Known rows, with every step that occurs:
J -> D: [-1.60  1.40 -2.13  0.90 -2.03  3.32  1.81 -2.82  0.80 -2.62 -1.15  4.15
 -0.78 -1.54 -2.16  2.18  0.65 -0.04 -3.92  0.77  2.69  0.36  1.29 -2.55
 -0.52  2.61  2.28  1.44  0.94  0.58]
N -> U -> F: [ 2.86  4.50 -1.14 -2.41 -2.23  0.51 -2.33  0.83 -4.99 -1.82  1.47  0.41
 -0.84  0.29  3.42  7.54  3.41  3.35 -0.21 -5.02 -0.06 -3.42 -2.77 -1.58
 -1.82  1.88  4.23 -2.20 -0.06 -0.49]
S -> U -> D -> F: [-0.20  4.76 -1.94  0.22  1.83  0.44 -0.20 -2.50  0.23 -3.58 -2.25  0.96
  2.83 -0.86 -0.92  5.68  1.28  0.49 -1.81 -3.39 -1.40 -0.42 -4.71 -1.99
 -3.37  1.99  4.74  2.35 -0.44 -0.22]
D -> F -> E -> B -> J: [ 3.44 -5.38  5.43 -2.57 -1.79  2.33 -0.37 -2.10  2.57 -0.30  3.66  1.18
 -0.33  1.51 -1.73  0.72  3.54 -2.53 -1.53  2.23  0.51 -2.40 -1.26 -2.13
  0.56  2.14  1.48  1.87  0.86  1.43]
S -> U -> E -> B -> D: [ 2.38 -3.52  1.92 -4.09  1.51  6.39  1.36 -2.46  1.40 -1.18  0.21  4.43
 -0.52 -0.80 -0.56 -1.48  2.16 -2.95 -2.00 -3.86  1.65 -5.08 -1.61 -1.44
  3.45  1.71 -0.85  3.72  0.84  2.01]
F -> J -> D: [ 0.34  0.30 -1.03 -0.47 -3.05  3.96  2.22 -2.47  1.51 -2.81  0.98  3.18
 -0.95 -1.05 -1.54  1.71  1.50  0.55 -3.46  0.92  4.95  2.74  2.51 -1.18
  2.51  3.38  1.11  2.09  1.71  0.80]
B -> U -> F: [ 3.10  0.45 -1.36 -3.55 -3.26  2.10 -3.87  1.63 -3.36 -1.09 -0.41 -0.27
 -4.05 -0.96  2.29  6.61  5.02  0.27 -0.10 -0.99 -0.87 -2.42 -0.67  0.36
 -0.45  2.85  5.58  0.23  3.10 -1.50]
E -> D -> F -> U: [ 2.44 -0.47  4.88 -0.26 -1.42  2.50 -0.97 -2.40 -1.87  0.78 -2.01 -1.48
  1.67  0.73 -1.38  0.80  1.35 -3.10 -2.15 -0.97  0.56  2.58 -2.75  0.01
  0.52  0.89  2.67  1.93 -0.67  1.66]
S -> U -> E -> B -> D -> F -> J: [ 4.22 -1.78  1.61 -2.00  0.17  2.43 -0.16 -2.49  2.40 -2.30  0.83  0.71
  1.13 -0.73 -0.29 -0.16  1.70 -0.56 -1.41 -2.82  3.00  0.63 -2.44 -0.08
  3.85  2.48  0.25  4.09  1.40  1.58]
U -> E -> B -> D: [ 3.21 -3.89  3.15 -2.91  0.25  5.86  1.87 -1.38  1.39 -1.50 -0.30  3.51
 -1.81 -2.19 -0.28 -1.96  3.16 -3.13 -2.23 -2.69  2.05 -4.36 -0.47 -1.44
  4.38  1.65 -0.32  2.95  1.71  2.35]
E -> D -> F -> J: [ 5.44 -0.74  3.51  0.97 -1.91  2.21 -0.11 -1.29  0.94 -0.57  0.31 -1.93
  1.26 -0.31 -1.30  1.27  1.41  0.31 -1.25 -0.93  1.40  3.42 -0.88  0.61
  2.84  1.82  2.80  2.15  0.43  2.51]
N -> U -> E -> B: [ 5.48 -0.78  3.75 -0.87  1.53  2.54 -2.54 -1.60 -3.18 -0.56  1.71 -0.02
 -0.32  1.93  4.45  0.67  3.21 -0.73  1.66 -3.32 -1.38 -2.61 -2.36  0.29
 -0.74  0.14 -3.51 -0.86 -2.84  3.11]
U -> F -> J: [ 4.43 -0.25  2.24 -3.15 -2.26  1.32 -0.85  2.58 -0.33 -1.88  2.63 -2.33
 -0.52  0.04  1.56  3.57  4.53  1.50  0.39 -1.38  1.68  2.61  1.51  0.99
  4.14  3.58  1.06  0.79  2.14 -0.18]
F -> E -> B -> J: [ 3.13 -6.06  5.70 -3.87 -1.97  2.90 -0.22 -1.52  2.28  0.33  4.82  1.47
 -0.89  2.32 -1.07  0.21  3.69 -2.75 -0.70  2.60  1.01 -2.66  0.23 -1.61
  1.47  2.01  0.43  1.25  0.84  1.20]
J -> D -> F: [-0.25  2.65 -2.06  4.84 -1.16  0.37  0.29 -3.72  1.43 -3.24 -4.07  1.99
  0.99 -3.55 -3.35  2.79  0.08  0.84 -5.00 -0.08  0.67  0.62 -3.05 -3.40
 -3.19  2.32  5.03  2.55  1.19  1.03]
N -> U -> D -> F: [ 1.53  6.15 -2.01  1.34 -0.95 -0.60  0.36 -2.57 -1.67 -3.58 -1.55  0.70
  0.83 -2.19  0.91  6.01  1.85  1.61 -1.92 -3.99  0.86 -0.63 -4.60 -2.30
 -3.26  0.83  6.13 -0.37 -0.27  0.33]
S -> U -> D: [-1.69  4.41 -2.12 -5.72  2.11  3.42  1.24 -1.09 -0.95 -2.86  1.58  2.57
  1.91  2.49  1.34  6.36  2.19 -0.30  0.30 -3.88 -0.06 -1.09 -0.86 -0.45
 -0.98  2.17  1.68  1.14 -1.29 -1.16]
U -> E -> B -> D -> F: [ 3.33 -1.05  1.64  1.99  0.62  2.11  0.41 -2.70  1.80 -2.58 -3.59  1.59
  0.22 -3.99 -2.12 -0.20  1.96 -1.37 -3.66 -2.63  0.21 -2.64 -4.22 -2.42
  0.22  1.70  3.23  3.61  1.84  2.33]
N -> U: [ 0.49  3.63 -3.13 -1.31 -1.83 -0.51 -0.58 -3.40 -4.02  0.60  2.83  2.54
 -0.48  1.66  3.64  2.02 -1.71  2.94  0.56 -4.13  3.27 -3.06 -3.78 -0.78
 -1.90 -2.13  1.43 -3.14 -2.37  0.01]
S -> U -> E -> D -> F -> J: [ 5.83 -0.53  2.49 -1.04 -0.60  2.60 -1.39 -2.31  0.79 -1.42  0.05 -1.14
  2.04  1.08  0.31  2.05  0.62 -0.62 -0.73 -2.29  0.79  2.16 -1.66  0.15
  2.09  1.92  1.58  2.57 -1.32  2.41]
D -> F -> J -> U -> E -> B: [ 6.95 -2.64  5.15  2.40  1.09  4.33 -3.68 -1.37 -1.17 -1.17 -0.88 -1.95
  0.88  1.53  2.93  0.47  4.84 -2.24  2.52 -0.95 -1.44  0.35 -2.93  1.22
 -0.32  3.34 -2.14  1.03 -1.50  3.37]
J -> D -> F -> E -> B -> U: [ 2.28 -3.13  1.80 -1.68 -2.09  4.90 -2.52 -2.60 -2.38  0.72 -0.03  1.93
 -3.62  0.49  1.33  2.01  3.78 -1.84 -0.46  2.18  1.93 -0.03 -2.43  2.15
 -0.40  1.26  2.24  1.81  2.67  2.23]
E -> D -> F -> J -> U: [ 4.72 -0.75  1.08  4.64 -3.63  5.65 -2.50 -2.89 -0.67  0.20 -1.83 -1.46
  2.14  1.96  0.14  1.95  1.97 -0.85  2.02  0.31  2.72  2.35 -4.02  1.41
 -0.42  4.21  4.87  0.57 -1.04  1.76]
U -> E -> B -> F -> J -> D: [ 2.57 -1.51 -0.19 -0.79 -2.48  4.94  0.24 -1.97  1.86 -3.03 -0.41  2.83
 -2.24 -1.47 -0.71  2.48  2.36  0.80 -2.87 -0.15  3.79  1.52  2.32 -1.35
  3.95  4.47  2.00  2.19  1.83  2.27]
N -> U -> D -> F -> J -> E: [ 3.04  4.12 -0.15  0.14 -3.47  1.38 -2.32 -4.46  0.75 -3.03 -4.21 -0.15
 -1.56 -1.27  0.34  4.67  0.09  1.96  3.40  0.20  2.48 -1.02 -1.07 -1.68
  2.03  4.33  2.09  0.67 -1.76  1.51]

Rows:
[ 3.95 -0.10  0.08 -0.42 -4.26  3.93 -3.52  0.46 -1.43 -1.87 -0.25 -0.34
 -0.62  0.74  0.90  6.96  5.64 -0.27  0.60 -0.36 -0.30 -2.95 -1.97 -1.98
 -1.84  5.93  7.06 -0.32  1.12 -1.55]	B -> J -> U -> F
[ 4.47 -3.93  1.82 -3.46  0.73  2.85 -2.54 -0.03  1.55  0.16  1.85 -0.69
 -0.68  1.60  0.94  0.75  1.35  1.83  1.74 -2.29  1.31  1.07  0.09  1.65
  5.62  2.78 -0.49  1.89  0.77  2.17]	S -> U -> E -> B -> F -> J
[ 1.02  4.26 -0.32  2.09 -0.11 -0.28  0.70 -0.99  0.27 -3.82 -2.86 -0.48
  0.98 -2.99 -0.93  5.08  2.65  0.25 -2.08 -2.17 -0.93  0.93 -2.83 -1.95
 -2.33  2.00  5.50  1.31  0.87  0.19]	U -> D -> F
[ 4.34 -1.55 -1.74 -4.15 -1.72  0.79 -3.86 -1.03 -1.82 -2.30 -1.77  0.46
 -5.45 -0.35  6.79  1.61  1.20 -4.22  1.39  0.41  0.93 -1.98  0.74  0.35
  0.33 -0.35  0.49 -0.33 -0.02 -0.22]	B -> U -> E
[ 6.61 -0.80  3.70  0.13 -1.76  2.09 -0.78 -1.15  0.79 -1.74 -0.36 -2.23
  0.64 -0.30  0.44  1.70  1.64 -0.77 -1.15 -1.20  1.16  2.98 -0.35  0.28
  2.85  1.80  2.02  1.93 -0.25  2.71]	U -> E -> D -> F -> J
[ 3.75 -0.87  8.01 -1.70  0.95  4.25 -1.33  1.84 -3.90 -0.12  2.82 -1.03
  1.14  2.53  2.26  3.66  6.12  0.45  1.36 -1.93 -1.12  0.06 -2.38  1.71
  0.20  2.50 -2.01 -0.23 -0.22  3.92]	N -> U -> F -> E -> B
[ 2.34  0.07  4.86  0.06 -1.88  3.00 -2.04 -3.49 -1.55  0.45 -4.05 -1.36
  1.00  0.53 -1.76  1.60  0.76 -2.83 -0.97 -0.08  0.51  1.61 -2.72 -0.43
  0.65  2.01  2.48  2.23 -1.52  2.02]	J -> E -> D -> F -> U
[ 5.44 -4.51  2.33 -4.03 -2.20  1.83 -1.89 -3.62  1.26 -0.72  4.61  2.28
 -2.11  2.01  1.58  0.76  2.87 -2.40 -0.39 -0.18  0.97 -5.74 -0.77 -3.04
 -0.15  0.99  0.67 -0.02 -1.19  0.49]	N -> U -> E -> B -> J
[ 0.91 -2.43  0.10 -1.00 -3.37  4.98  1.13 -4.81  2.60 -1.87  1.91  5.24
 -1.30 -0.54 -3.70  1.72  2.85 -1.18 -4.73  1.94  2.63 -2.62  1.31 -4.10
 -0.26  3.91  2.79  2.47  1.24  0.72]	E -> B -> J -> D
[ 3.05  2.00 -0.27 -0.43 -3.88  2.11 -3.03 -4.02  1.52 -2.67 -5.26 -0.36
 -3.20 -1.85 -0.31  4.27  0.87  0.66  3.47  2.21  2.00 -0.44 -0.01 -0.54
  2.47  4.70  2.77  1.93 -0.24  0.97]	B -> U -> D -> F -> J -> E
[ 4.56 -4.54  3.20 -2.23 -0.95  7.59  1.40 -1.88  1.28 -1.28 -0.07  2.96
 -1.32 -1.28  0.33 -1.74  3.78 -3.19 -0.98 -2.32  3.66 -3.14 -0.97 -0.41
  4.97  3.10  0.16  2.83  1.91  2.44]	F -> J -> U -> E -> B -> D
[ 0.41  3.51  3.60 -1.51 -0.65  0.99  1.55  0.79 -2.02 -3.75 -0.50 -0.30
  1.13  0.09  3.24  6.02  2.33 -0.53 -0.58 -0.72  2.53  2.61 -2.54 -0.18
 -0.62  1.44  2.65 -0.35  0.27  2.24]	N -> U -> D -> F -> E
[ 5.48 -0.77  7.99 -0.88 -2.80  8.98 -0.72  1.38 -3.60  0.07 -1.20 -1.13
  1.49  3.22  0.77  6.48  4.32 -2.61 -0.20 -0.54 -1.11  0.90 -0.25  0.77
  0.72  3.73  4.75  0.11 -2.01  4.83]	J -> U -> F -> E -> D
[-0.15 -2.56  1.49 -3.08 -1.24  1.32 -1.44  0.13 -0.72  1.51 -1.07 -0.73
 -1.52  0.59 -0.22  0.17  0.11 -0.60 -0.03 -0.52  2.22  1.49 -0.09  0.83
  4.11  1.16  2.04  0.79  1.39 -0.03]	B -> F -> U
[ 2.82 -2.11  8.34  1.51  2.41  3.01 -0.76  0.53 -1.06 -0.07  0.54 -1.71
  2.25  1.18 -0.16  0.57  4.26 -0.77  0.37  0.38 -1.56  2.01 -3.07  1.58
 -0.25  1.75 -2.46  1.65  0.13  4.51]	D -> F -> E -> B
[ 1.48  2.39  4.11 -4.17 -1.63  1.68 -0.41  3.00 -4.27 -2.51  1.70 -0.51
  0.12  1.68  4.88  7.07  3.64  0.67  0.55 -1.39  2.04  0.80 -1.26  0.17
  0.53  2.04  1.31 -1.64  0.30  1.63]	N -> U -> F -> E
[ 3.80 -1.55  8.07 -1.59 -1.55  7.15  0.89  0.69 -2.12  0.93 -0.21 -0.48
  1.33  2.96 -0.08  3.26  1.77 -2.84 -0.98  0.14 -0.45  1.41  0.93  0.95
  1.80  1.06  2.02  0.19 -2.37  5.22]	F -> E -> D
[-0.13  2.93  2.11 -5.19 -1.13  3.27  2.16  0.76 -2.29 -2.65  1.15 -0.10
 -0.61  0.63  2.22  4.97  4.78 -2.72 -0.12 -1.78  2.26  2.55  1.59  0.47
  2.29  2.30  1.86  0.25  0.59 -1.03]	F -> U -> D
[ 5.48 -5.49  4.34 -3.40 -1.78  1.66 -2.23 -3.46  2.28 -1.10  2.69  0.77
 -1.38  1.05 -0.13  0.19  3.79 -4.19 -1.35  1.09  0.08 -3.67 -0.85 -3.00
  0.54  2.07  1.02  1.81 -0.03  0.51]	D -> F -> U -> E -> B -> J
[ 3.29  1.73  0.31  1.43 -2.63  3.61 -3.37  1.68 -3.11 -1.81 -1.94 -1.43
  0.25  0.51  1.76  6.88  5.31  0.61  1.49 -1.41 -1.18 -1.01 -2.46 -0.35
 -2.00  5.56  5.53 -0.49  0.62 -0.66]	J -> U -> F
[ 3.28 -0.15  1.33  0.73 -1.24 -0.72 -0.31 -0.90  1.71 -1.50  0.58 -2.07
  0.75 -0.98 -0.40  0.23  0.94  1.22 -0.70 -0.26  2.32  3.70 -1.21  0.71
  2.55  1.57  1.14  1.90  1.52  0.64]	D -> F -> J
[ 4.74  0.44  2.56  3.64 -2.73  2.91 -2.38 -4.91  1.49 -0.80 -5.76  0.08
  0.55 -1.44 -4.25  3.62 -0.09 -0.87 -1.89  0.38 -2.27 -2.81 -3.07 -3.59
 -2.07  2.59  6.88  2.21 -2.32  3.20]	B -> J -> E -> D -> F
[ 3.62  0.18  4.66 -0.17  1.53  4.83 -2.96 -3.48  0.51 -0.90 -1.39 -0.29
  1.43  1.50 -1.74  2.56  3.57  0.87  3.36 -0.82 -1.84 -1.21 -2.48  0.35
  1.01  4.71 -2.11  2.89 -2.00  3.44]	S -> U -> D -> F -> J -> E -> B
[ 5.22 -2.09 -0.59 -0.87 -2.77  2.56 -3.55 -2.49  0.22 -3.18 -1.79  0.27
 -2.00  1.27  5.56  2.31  1.68 -4.89  2.02  1.20  1.51 -2.75 -0.60 -1.77
 -1.11  2.86  1.82 -0.89 -2.02 -0.28]	B -> J -> U -> E
[ 2.46  2.49 -0.21  0.93 -0.75  1.56 -0.99 -2.06 -0.99 -2.62 -2.33  0.07
 -1.03 -2.35 -0.02  4.95  4.12 -0.46 -1.55 -1.55 -0.66 -0.08 -3.65 -0.42
 -2.31  1.90  6.06  1.81  1.90  0.80]	E -> B -> U -> D -> F
[ 0.36 -0.67 -2.05 -0.44 -3.28  4.19  1.33 -1.95  2.27 -2.32 -0.13  3.27
 -2.05 -1.93 -2.32  2.41  0.92  1.98 -3.35  0.32  4.87  1.91  2.56 -1.56
  3.89  4.16  3.63  2.01  2.62  1.27]	B -> F -> J -> D
[ 8.34 -1.87  4.78 -0.04 -3.00  8.10 -2.31 -1.52 -2.27 -0.47 -2.05 -0.98
  0.07  2.83  2.85  3.28  2.35 -4.34  0.77 -1.30 -0.26 -0.25  0.35  0.31
  1.15  2.55  2.98 -0.20 -3.93  4.24]	F -> J -> U -> E -> D
[ 6.05 -0.45  0.21  1.18 -1.72  2.17 -3.65 -1.47 -0.54 -3.73 -3.12 -1.67
 -0.73  0.60  5.85  2.14  1.86 -3.34  2.67 -0.03  1.80  0.99 -1.55 -0.03
 -0.09  3.04  0.88 -0.36 -1.69  0.83]	D -> F -> J -> U -> E
[ 0.81  2.35 -2.17 -5.08 -2.83  3.63  0.48 -0.27 -2.13 -2.35  0.69  1.66
 -4.23 -0.34  3.07  6.09  4.52 -1.85  0.45 -0.81  2.04 -0.48  1.08  0.97
  0.76  1.49  5.08 -0.15  2.05 -1.15]	B -> U -> D
[ 5.11 -0.74  8.48 -2.32 -2.12  7.61 -0.13  2.15 -3.23 -0.23 -0.49 -1.17
  0.95  2.49  0.39  6.26  4.03 -2.32 -1.22 -0.89 -1.61  0.87  0.90  0.49
  1.44  2.79  3.84  0.29 -1.48  4.96]	U -> F -> E -> D
[ 4.67 -0.17  5.76  1.30  0.14  4.49 -2.23 -2.44  0.41 -1.12 -1.79 -1.34
  0.01  0.03 -1.62  2.10  4.53  0.68  2.97  0.11 -1.65 -0.36 -1.17  0.54
  1.71  4.47 -1.54  2.09 -1.24  3.79]	U -> D -> F -> J -> E -> B
[ 0.57  2.62 -1.19 -4.07  1.58  1.77 -3.14  0.90 -2.18 -1.60  0.56  0.66
  2.22  2.04  0.65  6.92  2.76  1.98 -0.11 -4.29 -3.01 -2.92 -2.69 -1.07
 -2.11  3.49  2.28  1.52 -0.28 -1.24]	S -> U -> F
[ 1.81  0.13 -1.33  1.66 -0.49  1.80 -1.30 -5.88  2.50 -3.80 -2.14  3.75
  1.06 -1.45 -2.70  3.21  1.08 -0.96 -4.84 -0.65  0.07 -2.61 -3.85 -4.93
 -3.67  3.26  4.27  3.74  0.00  0.87]	S -> U -> E -> B -> J -> D -> F
[ 0.93  1.07  2.89 -5.02 -0.88  4.51  1.02  1.33 -1.56 -1.71  0.56 -0.17
 -1.41  0.35  1.05  5.28  5.46 -1.29  0.13 -2.56  1.23  1.67  1.19  0.49
  3.64  3.28  3.23  0.76  1.33  0.36]	E -> B -> F -> U -> D
[ 5.33 -2.08  2.71 -0.78 -0.99  2.10  0.60 -1.48  2.33 -2.48  0.22 -0.41
 -0.12 -2.20  0.03 -0.48  2.52 -0.70 -1.66 -1.71  3.28  1.52 -1.17 -0.17
  4.55  2.34  0.85  3.31  2.28  1.97]	U -> E -> B -> D -> F -> J
[ 5.89  2.16  1.88  2.80 -1.04  1.84 -2.19 -3.35 -1.79 -1.76 -3.81 -0.29
  1.05 -0.86  0.72  3.98  0.18 -1.00 -2.51 -3.49 -1.81 -1.68 -4.17 -2.36
 -2.96  0.16  5.38  0.47 -2.88  3.56]	N -> U -> E -> D -> F
[ 4.32 -5.17  2.23 -4.96 -0.36  2.59 -2.19 -3.73  2.53 -0.59  3.91  2.37
 -0.79  2.82  0.19  0.61  2.48 -3.22 -0.27  0.33 -0.66 -5.49 -0.71 -2.78
  0.03  1.77 -0.46  1.80 -1.09  0.05]	S -> U -> E -> B -> J
[ 3.12 -3.64  0.72 -1.22  2.55  2.85 -3.94 -0.03  0.80  0.57 -1.72  0.40
 -1.25  0.50  0.20  1.93  0.56  1.72  1.23 -2.88 -2.54 -3.15 -1.70 -0.10
  2.21  2.09  1.37  1.42 -0.22  2.77]	S -> U -> E -> B -> F
[ 2.58 -3.28  3.36 -2.17 -1.24  6.98  1.70 -2.94  2.54 -0.43 -1.33  3.53
 -1.83 -2.24 -3.22 -1.78  2.56 -1.11 -0.50 -1.01  3.23 -4.03 -0.36 -1.17
  5.92  3.37 -0.05  3.86  1.86  2.76]	F -> J -> E -> B -> D
[ 5.90 -1.54  4.71 -0.05 -3.66  7.57 -2.18 -2.72  0.36  1.05 -4.16 -0.39
 -1.36  1.00 -2.74  3.63  0.13 -0.03  1.54  0.09 -0.77 -1.58  1.65 -0.53
  4.05  3.74  4.17  1.23 -2.98  5.06]	B -> F -> J -> E -> D
[ 5.87 -1.08 -0.11  0.35 -2.16  3.48 -2.43 -1.99  0.25 -3.97 -3.27 -0.46
 -1.20 -0.37  5.16  1.61  1.99 -4.02  1.43 -0.65  3.16 -0.18 -1.45 -0.55
  1.29  3.38  1.92  0.62 -0.61  0.87]	B -> D -> F -> J -> U -> E
[ 1.10  0.88  4.19 -0.82 -2.06  2.59  1.04  0.13  0.09 -3.70 -1.04 -0.35
  1.00  0.59  1.79  5.88  3.53 -2.53 -0.38  1.85  2.61  2.44 -2.07 -0.69
 -0.46  3.35  4.36  0.59  1.03  1.61]	B -> J -> U -> D -> F -> E
[ 6.94  0.47  2.40 -0.38 -2.47  2.02 -1.18 -2.29 -0.54 -1.66  0.67 -1.30
  0.58  0.27  1.67  2.30  1.09  0.14 -0.71 -2.60  2.35  1.88 -1.62  0.08
  2.30  1.06  2.64  0.78 -1.11  2.83]	N -> U -> E -> D -> F -> J
